What can hang from each mark
zesarip: bubov pugu
bubov: risivor vezomi
vesu: lofi
ture: gomino lofi
lofi: ture
gomino: bubov
pugu: risivor
risivor: ture vesu

Known rows, with every way that one mark hangs from another
{zesarip {bubov {risivor ture vesu} vezomi}}: [ -1  -6  -7  -7   3   0   3 -21 -22   0   2  -6 -22   1   6   2   9   5
 -10]
{ture {gomino bubov} lofi}: [  3   5   0   2   0  -4  -6   9  15   2   2   6  34   3 -10   6   4   7
   2]
{pugu {risivor ture vesu}}: [  4   2  -6   4  -4  -6  -5   5   6   3  -3   3 -10  -7   2   1   7  -6
 -11]
{ture gomino lofi}: [11  7 -1  5 -7 -4 -5 13 10  0  3  3 39 -4 -7  9  6 11  7]
{lofi ture}: [ -1  -3  -7   1  -4   1  -6  25  -1  -1  -2   0  10 -11  -1  -2   4   0
  19]
{ture {gomino {bubov vezomi}} lofi}: [ 2  4 -1 -1  4 -2 -1  3  4 -1  5  3 23  7 -9  0  4  8  0]
{pugu {risivor vesu}}: [ 6  7 -4  5 -1 -8 -1 12  8  1 -7  4 -8 -8 -1  1 10 -2  1]
{vesu {lofi {ture {gomino bubov}}}}: [ -3   1   5   3  -5   5  -1  14  10   0   2   5  13   0  -3  -7 -14   1
  15]
{gomino {bubov {risivor ture vesu} vezomi}}: [-10 -13  -3  -8  14  -3   0 -17 -11  -1   1  -1 -21   5   2   4  -1 -10
 -12]
{bubov {risivor {ture gomino}}}: [  1  -2   0   0   1  -2  -7 -18  -1   0   1  -1  21  -3   1  11  -7   3
  -4]
{bubov {risivor {vesu {lofi {ture gomino}}}} vezomi}: [ -3 -11  10  -3   0   7   8  -2 -12  -4   1  -5  -6  -2   2  -6  -7   0
  13]
{zesarip {bubov {risivor ture vesu} vezomi} pugu}: [ -2  -3  -7  -5   5   3   8 -28 -26   1  -3 -15 -19   3   8   3  16   2
  -7]
{pugu {risivor ture}}: [  5   7  -9   5  -4  -4 -10   7   9   2  -2   3   1  -9   6   1   2  -1
  -5]
{gomino {bubov {risivor ture {vesu lofi}} vezomi}}: [ -9  -8   4  -8   8   2   0 -11  -6  -3   3   1 -27   6   9  -2 -12  -9
 -15]
{gomino {bubov vezomi}}: [-6  3 -8 -3 11 -2 -3  4 -4 -4  1  3 -5  4 -1 -4  2  2  4]
{pugu {risivor {ture {gomino bubov} lofi} vesu}}: [  6   2   1   5  -5  -6  -2   0  19   6   0   6  15   1 -10   5   6  -3
 -21]
{risivor {ture {gomino {bubov vezomi}} lofi} vesu}: [  0  -5   2  -2  -2  -2   2  -4   0   3   6   1  13   9 -13   2   2  -3
 -15]
{risivor {vesu lofi}}: [ 4  5  1  2 -6 -2 -3 17  4 -2 -2  4 -9 -2  0  0 -4 -2  6]
{vesu lofi}: [ 4 11 -1  4 -4  1 -7 19  6 -3  0  4  4 -4  6 -1 -8  4  9]
{pugu {risivor ture {vesu lofi}}}: [  6   8   0   6  -9  -1  -4  11   9   2  -1   2 -17  -6   7  -2  -4  -6
 -11]

Rows
[  9  19 -11   7  -1   2   0  -2   1   2  -9  -8   0  -6   9  -2  18  12
   6] | {zesarip bubov {pugu risivor}}
[  9   0   4   3 -12  -5  -3   4   4   4   3   3  28  -1 -13  11   6   0
  -8] | {risivor {ture gomino lofi} vesu}
[ -5  -2   9  -3   9   1   7 -17  -2  -4   1   2 -12   9   1  -2 -13   0
  -1] | {ture {gomino {bubov {risivor {vesu lofi}} vezomi}}}
[  3   2  -1   2  -5  -2  -8   2  12   4   5   5  33   3  -8   9  -1   1
 -10] | {risivor {ture {gomino bubov} lofi}}
[-5 -4 -2  3  1  2  1 12  6  1 -1  5 21 -1 -7 -2 -3  1 16] | {lofi {ture {gomino bubov}}}
[  2  -4   8   5 -11   6   5  17   4   1  -1   1   7  -4  -6  -5  -5  -1
  16] | {risivor {vesu {lofi {ture gomino}}}}
[  0  -1  -5  -5   8   1  10 -23 -24  -2  -5 -14 -21   3   5   0  18   7
   6] | {zesarip {bubov {risivor vesu} vezomi} pugu}
[-3  2 -4  4  0 -2 -4 -7  7  2  2  6 22  4 -7  5 -9  0 -6] | {risivor {ture {gomino bubov}}}
[ -5 -11   0 -10   6  -4  -2  -9  -7   0   3  -2  -9   5   0   7   6  -7
 -18] | {gomino {bubov {risivor {ture lofi} vesu} vezomi}}
[-12 -15   6  -8   6   6   4   6 -10  -3   1  -2 -25   1   7  -9  -5  -7
   8] | {gomino {bubov {risivor {vesu {lofi ture}}} vezomi}}
[  0   2   7   7  -6   3   5  13  17   3  -3   5  -6  -2  -2 -11  -7  -4
   5] | {pugu {risivor {vesu {lofi {ture {gomino bubov}}}}}}
[-9 -2 -5 -8 17 -3 -2 -9 -6 -5  0  0 -7  3  5  1 -2  1  2] | {gomino {bubov risivor vezomi}}
[  9  18  -1   7  -7   4   6   0   3   3  -8  -6 -18  -2   9  -6  14   5
   3] | {zesarip bubov {pugu {risivor {vesu lofi}}}}
[ -9  -8   7  -4   5   8   3  -5  -3  -4   3  -3   0   2   5  -9 -14   2
  11] | {vesu {lofi {ture {gomino {bubov risivor vezomi}}}}}
[ -8  -4   4  -8  11   0   1  -6  -6  -5   1   0 -27   6   6  -2  -9  -4
  -3] | {gomino {bubov {risivor {vesu lofi}} vezomi}}
[  6   4   7  10 -11   3   5  17  11   2  -3   1  -1  -9  -1  -9  -3  -2
  10] | {pugu {risivor {vesu {lofi {ture gomino}}}}}
[ 1  1 -2 -2  0  0 -4 -3  3  1  8  2 23  7 -9  2  0  2 -9] | {risivor {ture {gomino {bubov vezomi}} lofi}}
[ -5 -11   5  -7   1   6   5   9 -15  -4   0  -4 -25  -4  10  -7  -1  -6
  14] | {bubov {risivor {vesu {lofi ture}}} vezomi}
[  1  -3   7  -2   0   2   3 -19 -10  -2   4  -3  -8   4   4   1 -13  -2
  -9] | {bubov {risivor {ture gomino} {vesu lofi}} vezomi}
[  5   2   6   5 -11   1   0   1   5   2   2   3   9   1  -5   2 -12  -3
  -8] | {risivor {ture gomino} {vesu lofi}}
[  2   1  -3  -2   4   0   5 -20 -13   1  -9  -9  -8  -1   5   7  17   5
   6] | {zesarip {bubov {risivor vesu}} pugu}
